Each row was made from one walk, in order. Every step used is in the known rows, and no mark comes twice. Write each row's walk.
Known rows
y/l/q: -0.64; -0.49; +0.35; -3.19; +0.96; -1.61; +1.95; +3.61; +1.26; +0.92; +0.34; +1.86; -6.33; -1.55; -0.04; -0.99; -0.04
u/x/q/s: +2.19; +1.90; +0.90; -0.90; -1.23; +1.96; -3.08; -2.66; -1.53; -0.61; -1.71; -1.79; +2.09; -0.08; +0.14; +2.02; +2.10
x/q/l/u: -0.96; +1.52; -0.07; -0.65; +1.73; +0.34; +4.23; -3.49; -0.96; +1.35; -1.83; +3.22; +0.79; -1.85; -0.69; -1.82; -0.70
y/l: -1.54; -0.08; -0.09; -5.68; +0.45; -1.22; -1.83; +0.82; +0.74; +0.89; -0.97; +2.35; -2.05; -1.04; +0.61; -1.06; +0.93
x/u: -0.75; -0.61; +0.43; -4.36; +0.31; +2.01; -4.29; -0.24; +0.73; +0.09; -0.32; +0.22; -0.12; +2.04; -0.27; -1.01; -0.11
q/s/y/x: +0.66; -0.51; -1.14; +4.58; -0.34; +0.60; -4.47; -1.50; +1.08; -1.31; +2.04; -2.54; +4.30; +0.30; +1.71; +0.85; -1.01
x/u/l/q: +0.31; -1.10; +1.84; -0.16; +0.57; +1.77; +2.40; +1.57; -2.30; -0.08; +0.94; -0.01; -4.06; +1.22; -0.33; -2.41; +0.51
s/y/l/q: +0.58; -0.85; +0.01; +0.17; -0.04; -2.77; +2.63; +3.83; +3.38; +0.44; +0.03; -0.41; -5.25; -1.36; -0.39; +1.01; -0.26
u/x: -0.17; +0.82; -0.13; -4.76; -0.32; +0.75; -2.06; +1.99; +0.77; -0.11; -2.10; -0.35; +2.26; +2.37; -0.62; +0.04; -0.14
q/l: -2.72; +0.36; -0.26; -2.52; +1.88; -0.58; -0.10; +0.61; +1.03; +0.73; +0.04; +2.04; +0.64; -0.14; -0.81; -2.39; -0.74
y/x/u: -1.34; -0.69; -0.37; -2.41; +1.01; +3.00; -3.89; -1.66; +0.73; -0.60; +1.66; +0.18; +1.15; +2.65; +1.14; -2.49; -0.51
u/l: -1.67; -0.24; +0.98; -1.87; +0.34; +0.92; +0.07; +0.24; -3.85; +0.14; -0.16; +1.39; +1.09; +0.73; +0.35; -1.65; +0.85
q/l/u/s/y/x: -2.67; +0.02; -2.22; +5.54; +0.64; -2.74; +5.67; +0.58; +0.50; +0.02; +2.24; +1.44; +4.10; +0.29; -0.71; -1.15; -2.14
l/q: -0.71; -0.55; +0.36; -0.50; +1.29; +0.33; +1.18; +3.39; -0.25; +0.41; +0.78; +0.21; -3.37; +0.51; -0.79; -0.02; -2.09
x/u/l/q/s/y: +3.31; -1.24; +1.52; +5.93; -1.25; +0.61; -0.19; +0.65; -0.56; -1.11; +1.49; -2.98; -2.07; +0.16; +0.11; +0.36; +1.04
x/q: -1.43; +0.61; +0.92; -2.38; +0.68; +1.95; -0.46; -2.41; -2.39; +0.40; -0.56; +0.51; -0.26; -0.15; -0.44; +1.00; +0.59
q/s: +0.17; +0.11; +0.09; -0.18; +0.03; +0.81; -5.77; -0.34; -1.00; -0.14; +0.16; -0.32; +1.84; -0.39; +0.60; +0.64; -0.24
l/q/s/y/x/u: +2.77; -1.28; -0.25; +5.99; -0.11; +1.54; -2.30; +0.00; +2.82; -1.54; +3.19; -3.52; -0.82; +1.00; +1.01; +0.39; -0.95

Write each row's walk
-0.70; +2.11; +0.55; -3.09; +0.68; +0.62; +2.37; -1.63; +0.42; +0.29; -1.79; +0.57; +1.31; +0.24; -1.65; -0.96; +1.73 => u/x/q/l
-0.79; +0.02; -0.24; +2.74; +0.32; +1.74; +0.73; -3.55; -0.23; -0.70; +1.13; -1.96; +2.32; +0.54; +0.63; +1.48; -0.03 => s/y/x/q
-3.23; -0.87; -0.45; -0.57; +0.07; +1.33; -1.64; +0.01; -1.81; -0.71; +3.68; +0.55; +1.04; +3.01; -0.36; -1.03; +0.30 => y/x/u/s
+2.32; -0.76; +0.13; +5.64; -0.44; -0.81; -1.14; +2.36; +1.51; -0.55; +1.18; -3.08; -1.14; -0.56; -0.15; +2.96; -1.66 => l/q/s/y
-0.31; -1.18; -0.73; +0.74; +0.05; +1.79; -2.97; -1.38; +2.74; -1.14; +1.36; -2.23; +2.26; +2.83; +0.62; -0.71; -0.61 => s/y/x/u
+0.16; +1.69; -1.13; -3.05; +0.71; -0.86; +2.36; +0.88; +1.70; +0.89; -3.41; +2.35; +3.07; +0.56; -0.82; -2.84; -1.48 => q/l/u/x
-1.80; -0.57; -1.98; +5.12; -0.49; -1.55; +3.17; +0.75; -1.12; -0.35; +1.66; +0.16; +4.01; +1.49; -0.02; +0.80; -2.45 => l/u/s/y/x
-0.76; -0.75; +1.40; -2.77; -0.03; +2.04; -1.48; -0.81; -2.67; -0.11; -0.06; +0.56; -0.08; +1.61; +0.17; -2.58; +1.80 => x/u/l
+1.75; +0.47; +0.60; +3.68; -0.98; +0.82; -2.65; -3.30; -0.89; -0.52; -0.12; -2.84; +1.97; -1.28; +0.12; +3.98; +0.97 => x/q/s/y
+1.73; +2.00; +0.06; -2.77; -0.50; +1.53; +2.45; -2.26; -1.47; +0.48; -4.38; +0.74; +2.07; +0.69; -0.39; +0.33; -0.24 => l/u/x/q
-2.31; +1.14; +0.63; -1.38; +1.85; +0.70; +1.87; -2.57; -0.73; +0.76; +0.02; +1.63; -0.12; -1.35; -1.13; -0.79; +0.85 => x/q/l
-2.45; -0.58; -0.46; -0.73; -1.37; -4.09; +1.10; +3.10; +0.66; +0.30; +1.29; +0.31; -1.11; -0.67; -1.16; +2.55; +1.42 => u/s/y/l
+1.79; -0.84; -0.72; +7.52; +0.20; +0.18; -0.82; +1.04; +1.56; -1.22; +3.16; -3.08; +0.18; -0.02; +1.00; +1.17; -1.87 => l/q/s/y/x
-1.27; -0.93; -0.03; +1.97; -0.93; -4.45; +4.89; +5.47; +1.00; +0.38; +2.32; -0.03; -5.20; -1.11; -1.62; +2.67; +0.33 => u/s/y/l/q
+0.94; -0.20; -1.17; -1.50; -0.58; -2.72; +1.69; +0.57; +2.38; +1.03; -2.68; +1.49; -0.07; -1.68; +0.60; +0.08; -1.00 => s/y/l/u
+1.85; +2.02; +0.01; -5.28; -0.82; -0.24; +3.29; -2.14; -0.34; +1.00; -4.57; +2.33; -0.96; -1.44; +0.34; -0.42; +1.61 => y/l/u/x/q
+1.24; -0.29; +0.52; +2.27; +0.56; +0.43; -2.10; +2.18; -0.74; -0.10; +1.27; -0.51; -2.15; -0.71; +0.02; +1.05; -1.26 => l/q/s
-0.09; +0.30; -0.84; -4.68; +0.44; -1.49; +0.50; +0.24; +0.41; +1.43; -2.72; +3.79; -1.39; -1.73; +0.91; -1.93; -0.64 => y/l/u
+1.28; -0.33; -0.23; +2.54; -1.03; -0.37; -4.85; -0.23; +1.16; -0.58; +0.09; -2.64; +2.87; -0.21; +0.40; +2.54; -0.55 => q/s/y
+2.97; +1.62; -0.43; -1.88; -1.89; -1.53; +3.81; -1.81; +1.97; +0.54; -4.84; -0.10; +0.20; -1.37; -0.10; +1.42; +1.33 => s/y/l/u/x/q
+1.34; -0.42; +1.45; +3.66; +0.11; +0.60; +0.76; +1.53; -3.86; -0.34; +1.35; -0.13; -2.22; -1.26; +0.56; -0.82; +0.39 => u/l/q/s
-1.29; -0.84; +0.61; -0.98; +0.64; +3.13; -1.30; -2.37; -2.73; -0.84; +1.72; +0.71; +1.02; +2.22; +1.48; -4.26; +1.44 => y/x/u/l
-1.48; -1.11; +0.01; -1.62; -1.78; -2.72; -0.43; +1.98; +1.56; +0.00; +1.25; -0.23; -2.05; +0.35; -1.29; +1.59; +2.37 => x/u/s/y/l
+3.37; +0.87; -0.11; +2.21; -1.49; -1.30; +0.30; -3.85; +0.29; +0.49; -2.43; +0.19; -0.33; -3.97; +1.16; +1.94; +1.21 => x/q/s/y/l/u
